Each row was made from one path, in order. Every step used is in the known rows, and no mark comes twice. Write each row's path.
Known rows:
S X A E V L: [-36.1  17.9  -6.2  36.6 -14.5 -25.1  -9.5  12.1  12.9  -2.8   4.2  28.7
   0.6  10.9 -15.3  36.3  12.1   9.0  -1.4]
S L: [  4.3 -33.4  31.7 -12.6   7.8   9.3  17.3   3.7  -0.2  -5.7  29.1   6.6
  42.3  -4.8 -30.4   2.9 -18.9   0.5  -0.4]
V X A: [ 29.6 -23.2 -15.4 -29.0  -2.6 -19.3   6.8   2.0 -10.8  13.2 -33.7  24.7
  16.5  19.6 -13.8  -5.6 -37.6 -18.4 -20.8]
X A E: [  3.2 -22.3  -9.4  -5.8  29.4 -24.2  -4.3   0.4 -25.8  30.3  12.2  24.7
  -2.1  20.6  19.7 -11.0  -8.7  14.5   3.8]
A E: [-10.0 -40.0  21.2 -17.9  43.9  -2.0 -15.0   3.3 -21.3  14.8  20.6   8.0
  22.3  11.8  13.9  -1.6  -0.2  24.0  12.1]
E V: [ -5.7 -61.8  57.5 -11.3  16.4  15.8  20.5  10.9  46.5   4.9  32.0   6.5
  23.6 -11.5 -40.0  20.5  -6.3 -20.4 -15.3]
E S X: [ -5.8 -11.1  25.7  -7.6  -7.6  39.4  -5.5   7.6  20.4   0.7  25.7  15.0
 -11.3 -25.8  -8.4  26.5  25.1   4.0  -6.6]
E A X: [  8.8 -24.1   3.4 -20.7  13.6 -18.4   2.9  17.9   8.6  -5.8   5.3  46.1
   5.5 -23.1  -0.2   0.7  47.3  -3.9  -7.6]
V L S X: [ 11.7  -5.5  10.9   7.4   4.2  -4.0  12.5  -4.5  -9.6  -1.2 -38.8   0.7
   3.0 -31.8 -28.0  14.2  30.9  -4.8 -17.6]
S X A E: [ -7.3  -2.3 -21.0   2.3  21.8 -17.9 -11.4   4.4 -27.3  16.7  -4.6  38.5
   7.7   9.5  34.8  18.3  24.3  21.0  -2.4]
S L V X A: [ 19.7  25.5 -19.6  -1.0 -21.7 -14.6  18.4 -19.4   1.3 -31.8 -27.7 -17.8
  16.5  14.6 -18.7  -1.7 -22.1 -27.7   9.8]
L V X A E: [  1.7  19.2 -28.3  -8.2  12.5 -27.0 -16.9 -19.2 -20.8 -11.0 -32.7 -11.8
  -1.9  31.5  26.9  -6.5  -7.6  -6.6  19.8]
L V X: [ 12.9 -16.6  24.1 -31.3  15.3  -0.5   1.3 -21.5  12.5 -28.7 -24.0 -19.4
  25.1   4.7 -14.4   8.5  -3.5 -20.2   9.9]
S L V X: [  1.0   8.5  15.2 -17.6  -5.8   5.5   4.6 -19.4   8.5 -47.7 -17.3 -29.0
  41.7   7.3 -22.6   3.8 -17.3 -20.3  17.3]
A X: [  8.1 -46.4  18.9 -29.1  34.5 -36.3  -1.0   4.7 -13.1   5.7  -3.1  23.2
  15.4 -14.1  10.8  -7.2  36.5  15.0 -11.6]
A E S: [-19.4 -12.8  20.2  -7.9   6.7  26.3 -27.0   5.4  -3.1  16.9  45.8  -3.4
 -20.9   1.2  13.2  -6.7  -4.0  22.6  12.2]
L S: [ 37.8 -45.2  27.5 -16.4  28.5  11.8  30.4   1.2  -7.4  20.0 -17.5 -11.4
   2.4 -29.7 -11.5 -16.2   7.4 -13.1 -25.4]
S L V: [  8.5  -6.0  36.7  -4.3  12.4   9.0  17.4 -20.8  13.8 -31.7  19.6 -22.6
  22.2  -9.7 -20.8   6.3   5.9 -11.3  22.5]

Write each row's path:
[ -7.5   9.7 -26.1  28.6   0.6   9.9  12.8  16.0   8.9  15.5 -18.7   2.0
 -12.8 -14.4  22.4   3.1  34.7  -1.6 -28.7]
L S X A E V
[-12.3  31.7 -23.0  21.5 -25.7  14.5 -14.6   7.3  -6.6  12.4  41.1  -3.2
 -28.4  11.2  12.0 -21.3 -28.0  19.3  13.8]
X A E S L
[-11.0  59.9 -13.0  30.4 -17.6  12.4  -9.1 -12.5   6.5 -12.5  33.1 -26.6
 -44.6   6.1  23.2 -11.8   5.1   7.6  35.7]
X A E S L V
[-13.5  49.1 -44.5  10.2 -47.8  10.5 -26.5  10.2 -15.6  -1.1   2.3  -9.3
  -9.8  29.9  14.1 -20.3 -52.4  11.3   6.8]
V X A E S L
[ -3.8  20.5 -36.7  -1.6 -24.9   1.2 -33.1   8.1 -15.3  20.9  -3.8  -3.1
 -27.8  25.0  23.3 -16.2 -33.9   4.5   3.0]
V X A E S
[-27.6  39.8  12.9  15.5  -8.9  36.4 -23.5 -12.9  10.7 -28.2  46.6 -41.6
 -18.4  -2.6  16.8  -4.9   8.6  14.5  41.2]
A E S L V
[ 22.7 -24.4  13.9 -11.1  21.5  17.9  21.6   3.4  -2.4   2.6 -29.9   2.6
   9.8 -34.5   2.2   3.4  37.5  -7.4 -29.0]
L S X
[-16.0 -21.5   1.0  12.2  11.0 -12.2   2.7  13.9  15.0  24.6  27.4  16.7
   0.7  14.9  -0.3   2.6  -9.7   3.1  -7.7]
X A E V
[ 30.5  14.3 -22.1  20.8  -7.0 -19.4  24.5  -6.9 -10.9  13.7 -55.5  12.9
 -23.6 -24.9 -22.7   4.3  24.4  -8.0 -23.6]
V L S X A
[-39.9  16.0   5.0  34.4  -6.1   8.9  -7.5  13.6  10.3  -8.8 -19.3 -15.0
   6.2 -19.6 -13.1  19.4  29.9   4.8 -14.8]
A E V L S X
[ -4.9  -3.3  30.5  -6.3 -24.2  39.1   7.0   6.0  19.5  -2.4  47.3  -8.2
  -3.5 -16.6 -29.4  -3.8 -22.0   0.5   4.2]
E S L
[ 11.1  13.4 -35.7  14.1  17.4  -8.3   6.8   3.9 -32.0  23.7 -36.9  11.8
 -14.8 -11.7  43.1  -9.5  35.2  15.8 -15.9]
L S X A E
[ -2.9   6.5  -8.6   4.6  -1.8   4.7 -16.5   6.8  -9.0  31.3  34.7   7.2
 -46.0   8.1  22.6 -14.9 -10.6  17.4   9.9]
X A E S
[ -7.5  49.2 -37.3   8.4 -13.6 -21.9 -13.2 -16.7 -21.1 -30.4 -23.6 -22.7
  18.5  32.0  22.3 -11.4 -22.4  -2.2  25.1]
S L V X A E
[  5.4 -27.3   1.4  -7.3 -23.2 -11.7  18.1  13.2  31.2   5.1 -17.6  12.0
  17.2  13.5 -38.7  10.0 -34.6 -35.8 -29.0]
E V X A
[  9.8  55.0 -19.1  10.5 -51.6  13.4   3.3 -13.8  20.7 -29.1  -9.3 -29.9
 -30.1   0.2 -15.7  -8.9 -25.7 -27.6  14.0]
E S L V X A
